Each row was made from one walk, in order. Every step used is in the known rows, and no mark comes twice. Write each row's walk.
In the rows, 128 means zero.
Known rows:
zuvus, kivu, dabes: [157 118 172 144 158 148 130 140  51 137 127 149 143 115 126 130  80 170
 118 111 110 137 126 172 127]
kivu, tolov, tomol, zuvus: [124 100 199 156 125 140  90 104  80 138 125 139 162 130 103 124 102 161
 129 124 146 126  70 134 109]
nolufup, tomol, tolov, kivu: [137 110 207 117 180 179 138 129  81 150 124 131 150 146 111 112 104 141
 152 106 117 105  90 157  85]
nolufup, kivu, dabes, tomol, tolov: [134 112 179 138 187 162 128 106  51 171 144 148 152 125 138 130 115 197
 125 101 105 131  73 175  87]
tomol, zuvus, kivu: [150 110 190 159 130 151 133 131  73 133 138 161 147 116 119 113 108 153
 122  97 130 115 105 160 118]
zuvus, kivu, nolufup, tomol, tolov: [144  95 225 143 203 170 151 122  61 128 134 143 148 144  88  99 120 160
 139 119  94 100  83 208  87]
tomol, dabes: [147 124 147 142 146 170 138 135  83 150 139 145 141 105 142 125  84 172
 144 111 151 148 109 134 118]
kivu, dabes: [149 131 156 147 140 152 118 128  58 155 127 126 137 114 141 133  75 167
 117 113 120 159 124 150 119]
nolufup, tomol, zuvus, kivu: [133 121 213 158 159 158 143 122  66 138 135 164 137 121 109 103 108 151
 123  74 125 108  72 179 110]
mirur, kivu, zuvus: [147 126 189 121 140 141 118 102  80 139 151 133 141 108 114 137  85 118
 115 103 110 147 103 147 112]
dabes, tomol, tolov: [132 110 179 148 147 157 122 103  71 178 140 139 153 129 114 118 128 176
 143 119 132 129 103 157  89]
tomol, dabes, kivu: [146 113 142 142 154 166 136 135  80 171 141 148 147 115 154 124  95 170
 125  93 157 146 104 155 107]
dabes, tomol, zuvus, kivu, nolufup: [137  83 225 184 157 152 112  93  59 149 148 161 115 122 116 118 139 167
  96  96 125 115  56 193 101]
dabes, tomol, zuvus, kivu: [132 105 207 174 140 145 119 104  63 159 144 172 132 115 118 118 131 169
 110  86 143 115  79 172 110]
dabes, tomol, zuvus, kivu, tolov: [133  90 219 172 143 155 107  99  61 143 130 157 145 125 102 110 116 172
 116 110 133 110  68 162  91]
tomol, tolov, kivu: [156 100 185 119 149 174 131 140  88 146 127 127 157 142 120 119 104 141
 150 127 121 114 121 139  92]
nolufup, tomol: [119 143 184 147 156 148 142 114  76 165 129 132 142 123 118 118  95 146
 131  97 129 137 103 152 110]
zuvus, kivu, nolufup, tomol: [134 111 219 156 196 149 145 114  63 135 132 146 131 128 100 114 112 149
 115 104 105 118  86 196 107]
tolov, kivu: [144 116 179 131 140 153 124 131  92 152 126 129 140 126 131 136  94 128
 126 115 133 130 126 128 116]
dabes, tomol: [117 125 176 160 137 137 117  96  74 186 135 142 137 114 126 134 120 164
 118 105 144 147 107 147 111]
kivu, tolov, tomol: [119 111 185 143 140 124  99 105  83 147 115 128 173 128  95 135  97 160
 136 142 136 137 103 131 116]
kivu, nolufup, tomol, zuvus: [130 112 218 173 158 167 125 102  68 147 138 131 117 132 123 107 110 143
 106  88 122 129  51 175  94]
mirur, tomol, dabes: [134 132 145 131 157 173 143 125  79 149 152 147 132  96 141 121  94 154
 152 122 143 151  85 153 130]
tolov, kivu, dabes: [155 116 174 134 155 159 113 134  69 149 120 124 127 125 147 139  73 150
 114 109 121 142 115 141 114]
dabes, tomol, tolov, kivu, zuvus: [132  89 204 118 164 155  87 104  81 157 159 123 124 131 117 114 116 151
 120 114 127 111  81 133  74]

Which walk is each row?
[138 114 185 160 167 140 117 108  45 161 134 158 129 111 126 136 104 188
 108  99 123 139  99 183 120] => zuvus, kivu, dabes, tomol
[128 101 214 174 168 161 120 103  66 169 140 133 121 142 135 108 118 144
  87  71 126 125  42 198  79] => dabes, kivu, nolufup, tomol, zuvus
[133 115 190 152 193 182 140 115  72 145 139 137 118 119 131 112  92 167
 127  96 131 139  58 171  98] => kivu, nolufup, tomol, dabes
[136  99 223 143 133 146 104  86  81 130 117 157 174 127  94 146 102 140
 138 110 131 127  49 166 115] => mirur, kivu, tolov, tomol, zuvus
[132 108 224 142 187 162 124 112  82 149 124 124 115 142 123 123 104 127
 112 100 114 123  73 166  97] => tolov, kivu, nolufup, tomol
[124 123 204 156 174 154 133 102  71 157 130 126 129 133 117 116 105 142
 113 105 115 139  81 173 102] => kivu, nolufup, tomol
[129 102 200 138 162 121 108 115  75 130 117 150 178 126  80 131 103 163
 138 140 128 118 105 156 123] => zuvus, kivu, tolov, tomol
[133 112 208 129 148 131 112  89  81 141 109 150 183 128  86 157  98 139
 145 129 122 138  83 162 124] => mirur, kivu, tolov, tomol
[161 132 180 136 148 159 134 113  59 147 120 145 147 114 133 156  76 148
 123  97 103 159 104 180 127] => mirur, kivu, dabes
[135 107 209 144 182 175 139 111  68 147 135 120 146 145 104 104 111 157
 139 118 103 123  78 184  78] => kivu, nolufup, tomol, tolov
[124 129 176 149 176 143 121  99  51 178 141 152 132 109 148 142 108 185
 100  90 121 148  75 163 108] => nolufup, kivu, dabes, tomol
[128 132 170 123 158 128 120 116  81 145 168 129 140 107 131 120  96 136
 100 104 115 135 100 123 100] => nolufup, kivu, zuvus
[129 117 189 165 161 154 114  94  50 172 147 161 124 112 158 130 111 186
  92  71 128 137  42 165 101] => nolufup, kivu, dabes, tomol, zuvus
[147 110 201 119 193 190 125 134  60 145 120 125 134 144 128 116  82 160
 142 100 104 116  79 170  86] => nolufup, tomol, tolov, kivu, dabes
[119 104 204 145 152 134 106 101  82 137 131 152 171 127 111 129 112 157
 121 111 134 117  49 140 104] => nolufup, kivu, tolov, tomol, zuvus
[141 109 184 107 163 177 133 130  84 143 140 130 145 133 123 118 113 125
 160 141 116 115  96 159 106] => mirur, tomol, tolov, kivu
[140  75 221 142 178 175 106 102  77 161 135 129 126 149 119 125 134 157
 124 126 120 113  75 170  77] => dabes, tomol, tolov, kivu, nolufup
[131  82 176 149 184 144 107 112  78 162 145 153 142 127 137 140 117 174
 111 104 156 142  63 182 114] => tolov, tomol, dabes, kivu, nolufup
[128 117 158 137 155 144 118 118  87 151 140 160 154 108 129 139  98 181
 147 107 165 142  89 140 133] => tolov, tomol, dabes
[152  92 165 152 172 170 127 126  74 162 146 138 130 124 153 123 104 167
 106 104 140 147  84 178  99] => tomol, dabes, kivu, nolufup
[155  91 211 172 148 157 128 123  67 124 141 150 128 125 116 112 115 150
 105 107 118 118  83 180 105] => tomol, zuvus, kivu, nolufup
[124 112 186 158 122 131 102 107  81 154 137 155 152 120 119 134 114 156
 122  98 154 130  81 142 127] => tolov, tomol, zuvus
[124 119 172 129 187 158 119 119  76 165 166 136 120 114 142 105  85 160
 103  69 146 138  61 156  86] => nolufup, tomol, dabes, kivu, zuvus
[150 121 198 132 138 159 132 103  78 139 108 134 172 123 100 141  81 131
 143 127 106 143 106 156 107] => mirur, kivu, tolov
[166  99 178 121 163 182 117 143  64 140 122 123 142 140 136 126  79 163
 138 122 111 126 110 152  94] => tomol, tolov, kivu, dabes
[134 112 186 176 133 159  97  97  48 172 139 146 114 114 148 129 102 185
  97  81 139 148  63 160 104] => kivu, dabes, tomol, zuvus
[141 100 181 158 155 144 122 115  73 173 139 125 139 138 135 129 117 143
  92 111 123 146 108 176  98] => dabes, kivu, nolufup
[138 108 172 145 140 144 116 120  79 169 120 117 166 135 122 123  93 147
 114 126 128 141 117 150  87] => dabes, kivu, tolov
[137 102 188  93 168 165 106 125  84 134 167 113 127 128 119 107 101 114
 141 137 109 115  82 140  91] => mirur, tomol, tolov, kivu, zuvus
[133  94 206 147 193 170 135 113  67 171 136 124 149 158 116 105 125 155
 119 102 107 120  71 207  68] => dabes, kivu, nolufup, tomol, tolov
[139  96 202 160 147 169  85 106  59 163 132 145 104 125 155 133 101 168
  96  78 141 131  56 152 100] => tolov, kivu, dabes, tomol, zuvus
[160  82 205 128 168 180 122 130  83 136 128 117 141 150 119 119 110 141
 135 138 108 114 101 159  83] => tomol, tolov, kivu, nolufup
[142 109 150 130 158 154 108 130  81 159 170 133 129 109 149 112  84 161
 102  92 147 144  91 137  94] => tomol, dabes, kivu, zuvus
[152 105 177 110 174 185 118 135  59 136 134 125 131 130 138 123  91 145
 149 136 103 127  86 171 107] => mirur, tomol, tolov, kivu, dabes
